What can hang from each mark:
Z: R
U: R
T: B
H: R
B: F T Y Z
M: F
R: H U Y
Y: B R

Each row was made from one small tree. Brackets hold a mark, then the marks that hang from it, in alphabetical order. Every link used is in the known rows. Write each row's tree.
In the rows, zero is written as 128.
Known rows:
[Z [R [Y B]]]: [155  87 133 125 117 110 133 102 107 206 120 104 126  91 139 122 140  74
  94  99 130]
[M F]: [129 124  91 114 122 154 127 109 118 152 158 124 151 115 124 100 102 119
 151  96 126]
[Z [R H U Y]]: [156  86 104 114 166 130 148  93 101 170 137 127 125 106 148 135 139  95
  51 113 143]
[R H U Y]: [161  97  91 105 162 166 129 106 100 148 136 116 127 123 137 143 124  99
  71 105 143]
[Y [R U]]: [145 108 101 109 138 137 111 140 106 147 172 123 118 143 112 101 132 103
 115 122 121]
[U [R [Y B]]]: [154  86 124 112 111 147  83 127 100 195 148  85 124 112 143 120 106  76
 106  79 126]
[R U]: [146 117 104 114 135 157 117 121 105 142 158 137 128 137 126 114 107 114
 133  98 128]
[U R]: [140 122 126 132 111 156 102 129 111 160 170 124 122 116 140 106  84 100
 139  98 121]
[Z R]: [139 125 137 146 118 119 150 105 119 172 136 141 123  91 136 106 117 100
 121 119 124]
[T [B F [Y R] Z]]: [149 105 104  93 115 135 131 141  94 120 132  85 139 106 103  75 100  79
  98  90 100]
[B F [Y R] Z]: [167  94  98  98 100 124 111 141 104 121 136 100 143 136 102  67 102  60
 101  95 117]
[H [R U [Y B]]]: [167  80 102  92 133 147  89 138  97 189 150  73 110 156 124 112 129  87
  99  83 131]
[R H Y]: [153 113 110 130 138 158 137 109 112 156 115 103 125 100 131 140 115  86
  84 121 139]
[H [R U Y]]: [154  99  99 110 148 163  93 134 108 158 161  89  96 144 114 114 116 104
 103  90 130]
[B F Z]: [172 118  90 119  99 126 114 117  95 128 104 122 139 105 123  69  58  80
 118  91 114]
[U [R H [Y B]]]: [170  86 114 108 122 143 106 118  93 206 135  86 136 112 159 128 119  69
  73  95 138]
[B F T Y]: [163 130  91  99 110 145 109 132 102 128 144 115 150  83 122  92  84  86
 131  91 106]
[H [R Y]]: [146 113 119 131 126 157 101 132 120 165 138  79  95 120 111 110 107  92
 117 106 130]
[T [B F Z]]: [156 132  91 117 117 135 136 121  81 128 102 107 135  82 121  76  55  96
 118  85  96]
[R H U [Y [B F]]]: [193  72  75  71 149 129 102 112  75 187 116 101 148 119 144 112 121  78
  62  87 140]
[B Y]: [139 125 142 116 104 168 125 128 129 138 147 119 142 126 120 129 122  97
 147  94 138]

Write each row's tree:
[152 104 117  96 116 137 101 143 113 146 157 104 141 129 102  84 128  82
 118 110 121] | [B F [Y R]]
[168  88  94  84 130 139 141 134 101 114 150 108 146 166 117 106 141  70
  62 104 143] | [B [Y [R H U]] Z]
[163  81 102  94 131 148 101 119  95 177 141  98 129 131 132 131 130  88
 103  79 133] | [R U [Y B]]
[174  87  92  67 152 138 115 136  97 147 161 116 153 151 125  95 148  87
  72 114 135] | [B F [Y [R H U]]]
[159 105  93 108 153 137 137 130 103 153 159 119 130 141 123 110 145  95
  83 138 136] | [Y [R H U]]
[182 102  67 103 115 122  96 123  79 175 113  86 137  62 130  91  85  66
 101  88 101] | [R [Y [B F T]]]
[164 120  92 122 100 107 121 146  97 177 143  88 134  95 122  83 123  68
 122 126 104] | [Y [B T] R]
[164 109  77  86 145 145 140 140  99 127 174 107 146 124 125 113 146  81
  79 120 125] | [B T [Y [R H U]]]
[155 107 110 124 139 163 112 114 106 167 147 102 121 104 151 134 102  86
  74 109 135] | [U [R H Y]]
[166  77 105 113  95 131  90 122  92 169 129  80 124 116 141 101  79  57
  91  64 123] | [U [R [Y [B Z]]]]
[182 124  77 104 102 115 106 129  80 178 118 108 151  73 137  74  79  77
 130  96 101] | [Y [B F T]]
[177 100  76 110 124 136 113 125  81 190 140  79 137  77 160 118 102  62
  70 101 122] | [U [R H [Y [B T]]]]
[174  89  97  90 136 117 131 134  92 190 149 104 143 147 136 107 162  80
  80 129 140] | [Y B [R H U]]
[171  95  70  94 130 140 104 121  83 164 144  94 131  98 136 116 112  81
  99  80 113] | [R U [Y [B T]]]
[169  92 108  93 131 125 169 101 100 130 129 137 154 135 144 113 133  78
  63  89 146] | [B Y [Z [R H U]]]
[161  97 123 113 109 138  95 137 110 201 129  63 111 131 124 111 125  77
 113  97 130] | [H [R [Y B]]]
[185  89  87  98  93  88 105 138  83 167 110  90 141 122 119  48 100  52
  99 105 112] | [Y [B F Z] R]
[186  76  76  89 128 130 128 108  78 153 103  96 141 134 143 119 116  64
  51  82 143] | [R H U [Y [B Z]]]
[183  79 105 100 135  92 134  92  89 218  94 106 148  78 156 103 132  66
  53 109 135] | [Z [R H [Y [B F]]]]
[168  99 107 117  87 102 125 139 101 161 116  90 134 133 116  77 118  54
 106 111 121] | [Y [B Z] R]
[168 110 104  97  95 141 112 124 102 112 115 114 153 123 117  84  78  75
 118  73 124] | [B F Y Z]
[169 119  97 119 136 103 176  94  79 158  86 120 146  58 148  79  87  84
  64 108 109] | [T [B F [Z [R H]]]]
[179 121  81 115 114 103 146 134  91 184 127  89 146  87 135  95 133  61
  90 142 117] | [Y [B T] [R H]]
[180  73  85  91 115 129  95 133  87 161 129  68 113 158 125  90 108  68
  77  68 129] | [H [R U [Y [B Z]]]]
[186 103  47 104 127  91 128 103  68 126 126 139 138  75 139  49  59  81
  83  84  93] | [B F T [Z [R U]]]
